Known rows, with every step that occurs:
vemon/tovup/sufu: [-2.10  1.21 -0.63 -0.65  0.10 -0.81 -3.18 -1.09 -0.03 -0.32 -0.72  3.49
  0.62  0.03  0.13 -0.32  0.49  0.38 -0.36]
nulu/vemon/tovup: [-1.83  0.17  0.29  0.28  0.17 -1.05 -3.09  0.18 -0.78  0.26 -2.42  1.92
  0.57 -1.20 -1.06  0.04 -0.02  0.13  1.13]
nunose/nulu/vemon/tovup: [-1.77 -0.45  0.20  1.17  0.93 -2.03 -0.95  1.12 -1.25  0.30 -1.90  3.09
  1.16 -0.70 -0.41  0.23 -1.07  0.50  1.02]
tovup/nunose/nulu/sufu: [ 2.32  0.35 -0.25  1.49  1.85 -0.26  4.36 -1.33 -3.23 -0.33  0.68  2.19
  0.48  1.49  1.75  0.57 -1.04  0.17 -0.73]
nepadu/nulu/vemon: [-0.52 -1.30  0.88  0.42  0.34  0.52 -0.20 -0.69  1.35  0.22 -2.23 -3.61
 -1.04 -1.09 -0.78 -0.48  0.69 -0.04  1.19]
tovup/nunose/nulu: [ 0.31 -0.30  1.63  1.49  2.12 -1.67  4.13 -0.97 -2.24 -0.19  0.47  3.12
  0.18  0.24  1.96 -0.55 -0.48  0.26 -0.15]
nepadu/nulu/sufu/tovup: [ 2.02 -0.02 -1.00 -0.67 -1.22  3.27  1.29 -0.20  0.99  0.05  2.97 -6.46
 -0.52  0.84  0.28  0.08 -1.22 -1.40 -0.25]
sufu/tovup/vemon: [ 1.22  0.81 -0.18  1.02 -2.65  0.44  2.25 -0.62  0.26 -0.26  3.75  0.02
 -0.42 -0.45 -1.43 -0.93 -0.82 -1.63  1.04]
nunose/nulu: [ 0.58  0.33  0.20  0.68 -0.32 -1.67  4.58  0.61 -0.09  0.60  0.31  2.31
  0.40  0.27  0.25 -0.49 -0.14  0.38 -0.15]
nepadu/nulu/vemon/tovup: [-1.77 -0.37  0.89 -0.06  0.94  0.74 -5.51 -0.12  0.74 -0.01 -1.59 -2.45
  0.00 -1.23 -0.70  0.26  0.13  0.17  1.06]
nunose/tovup/sufu/nulu: [-1.33 -1.09 -1.41  0.20 -1.69 -1.90  1.82 -2.66 -0.06 -0.18 -1.34  0.80
 -1.35 -0.39  1.75 -1.53  3.68  0.84 -0.03]
vemon/tovup/sufu/nulu/nepadu: [-3.41 -0.85 -1.00 -1.53 -1.21 -2.32 -3.50  1.21 -0.64 -0.51 -1.50  1.21
  0.59  0.59  1.00 -1.07  1.60  1.55 -1.33]
vemon/tovup/nunose/nulu/nepadu: [-1.91 -0.29  1.92 -0.16  2.62 -2.62 -1.45  2.19 -3.22 -0.67  0.95  4.16
  1.38  0.01  1.08 -0.74 -1.45  0.42 -1.60]
sufu/tovup/nepadu: [ 0.99  0.05  0.01 -1.08 -1.27  0.45  2.30  2.01  2.47  0.50  1.43 -0.41
 -0.42 -0.23 -1.37 -0.14 -0.66 -1.07 -0.28]
nulu/nepadu: [-0.51  0.18  0.47 -1.57 -1.03 -1.64  2.24  2.20 -0.02  0.20 -0.79  1.67
 -0.18 -0.28 -1.21 -1.77  0.52 -0.05 -1.27]
nepadu/nulu: [ 0.54  0.34  0.93 -0.66 -0.38  1.07  0.24 -0.55  1.90  0.31  0.65 -3.29
 -0.74 -0.32  0.18 -0.51  1.07  0.08 -0.07]
nepadu/nulu/vemon/tovup/nunose: [-1.99 -0.97  2.36  0.83  3.41  0.55 -5.89 -1.64 -1.54 -0.72 -1.04 -2.11
 -0.10 -1.26  0.96  0.37 -0.25  0.06  0.98]
vemon/tovup: [-0.80  1.81  0.28 -0.78 -0.62 -0.47 -2.86  0.42 -0.34  0.23  0.84  2.54
  0.81 -0.38 -0.23  0.00  0.45  0.20 -0.16]
tovup/nepadu: [ 1.27  1.02  0.07 -1.05 -0.68  0.05  1.79  1.14  2.58  0.52 -0.50  2.10
 -0.40  0.00 -1.67  0.40  0.98  0.24 -0.57]
nulu/sufu: [ 2.29  1.49 -1.58 -0.33 -1.50  0.74  2.78 -0.58 -0.60  0.26 -0.04  1.02
 -0.09  1.11 -0.42  0.28  0.37 -0.08 -0.57]
tovup/sufu/nulu/vemon: [-2.13 -2.55 -1.34  1.07 -0.87 -2.13  1.89 -1.97 -0.27 -0.06 -4.90 -0.28
 -0.83 -0.10  1.05 -0.92  2.14  1.29  1.40]

Rows:
[ 1.84 -0.05 -0.15  0.66  0.71  1.14  2.87 -1.41 -2.89 -0.45  2.46 -0.99
 -0.10  0.95  1.58 -0.16 -1.53 -1.52 -0.17] | nulu/sufu/tovup/nunose
[ 1.91  1.88 -0.91 -1.90 -0.04  3.65 -5.63  1.15  2.78 -0.07  1.46 -2.00
  0.38  1.16 -1.46  2.50 -0.15  0.41 -1.52] | vemon/tovup/nepadu/nulu/sufu
[ 1.94  0.62 -1.50 -0.36 -1.88  1.39  3.46  0.15 -0.54  0.29  2.25 -1.58
 -0.02  0.90 -0.15 -0.13 -1.27 -1.47 -0.15] | nulu/sufu/tovup
[ 2.12 -0.05 -1.66  0.57 -1.25  0.50  5.32  0.87 -0.84  0.35  2.53 -0.75
  0.56  1.34  0.55  0.09 -2.31 -1.08 -0.25] | nunose/nulu/sufu/tovup
[ 1.33  0.39  0.72 -1.38  0.08  2.06 -0.55  0.97  4.06  0.30  0.07 -2.39
 -0.93 -0.17 -1.50  0.65  1.03  0.33 -0.79] | tovup/nepadu/nulu
[ 3.03  0.75 -1.26  0.58 -2.31  3.62  0.05 -1.43  0.88 -0.64  4.52 -5.12
 -0.70  0.79 -1.28  0.54 -1.41 -1.67  0.45] | nepadu/nulu/sufu/tovup/vemon
[-1.12 -0.99 -1.28  0.19 -1.70 -1.41  2.22 -1.86  0.25 -0.06 -1.69 -0.05
 -0.56  0.75  1.74 -0.90  2.65  1.38  0.05] | tovup/sufu/nulu
[ 1.19  0.32  0.62 -1.36 -0.15  1.15 -0.74  0.24  3.82  0.18  0.77 -1.52
 -1.66 -1.25 -1.46  0.03  1.95 -0.27 -0.91] | nunose/tovup/nepadu/nulu
[-0.97  1.20  1.81  0.17  2.00 -0.83 -3.23 -1.25 -2.51 -0.50  1.21  2.90
  0.69 -0.39  1.34  0.08  0.18  0.10 -0.19] | vemon/tovup/nunose
[-2.02 -1.12 -0.15  0.48 -1.04 -1.55 -3.13  0.06 -1.05  0.15 -2.28 -0.44
  0.32 -0.58  0.64  0.16  1.59  1.33  1.38] | sufu/nulu/vemon/tovup
[-0.85  0.48  1.71  1.06  2.69 -1.60 -0.95 -0.39 -2.78 -0.47  1.74  3.98
  1.26  0.06  2.00  0.22 -0.98  0.50 -0.35] | vemon/tovup/nunose/nulu
[ 2.44  0.94 -0.78 -0.66 -0.62  2.84  0.39 -0.98  1.08  0.08  0.82 -3.67
 -0.49  1.05 -0.05  0.72  0.47 -0.07 -0.62] | nepadu/nulu/sufu
[-0.95  0.31  0.08 -0.60  0.65 -0.55 -3.93  1.74  1.33  0.29 -2.72  2.88
  0.33 -1.01 -2.43  0.99  0.01  0.35  0.45] | nulu/vemon/tovup/nepadu
[ 0.99 -0.35  0.67 -1.31 -0.58  2.53  0.16  1.66  4.07  0.41  2.34 -5.02
 -0.88 -0.31 -1.04  0.04 -0.57 -1.08 -0.44] | sufu/tovup/nepadu/nulu
[-3.10 -0.97 -1.00  1.20  1.64 -2.50 -1.58 -0.25 -0.89 -0.16 -3.57  3.89
  0.97 -0.36  0.06 -0.03 -1.03  0.65  0.81] | nunose/nulu/vemon/tovup/sufu
[ 2.45  0.85 -1.72  0.51 -0.76 -0.16  5.07  0.24 -0.85  0.31  0.44  1.88
  0.58  1.54  0.22  0.73 -0.75  0.30 -0.66] | nunose/nulu/sufu
[-2.26 -1.80  1.17  1.45  1.51 -1.75 -3.37 -1.39 -3.47 -0.53 -2.08  0.12
  0.24 -0.60  2.32  0.15  1.28  1.20  1.39] | sufu/nulu/vemon/tovup/nunose
[ 0.00 -1.99  0.46 -0.35  0.29  1.78 -0.19  1.50  3.46  0.27 -1.04 -5.47
 -1.21 -1.13 -1.81 -0.01 -1.02 -1.17  0.95] | sufu/tovup/nepadu/nulu/vemon
[-2.07 -0.52  1.74  1.12  2.72 -1.36 -3.61 -1.28 -2.99 -0.56 -2.20  2.72
  0.40 -1.21  0.61 -0.09 -0.27  0.00  1.21] | nulu/vemon/tovup/nunose
[ 3.01  0.12 -1.75 -0.24 -0.81  1.05  4.39  2.44  1.27  0.35  2.14  0.01
  0.41  1.57 -0.89  1.24 -2.37 -0.82 -0.97] | nunose/nulu/sufu/tovup/nepadu
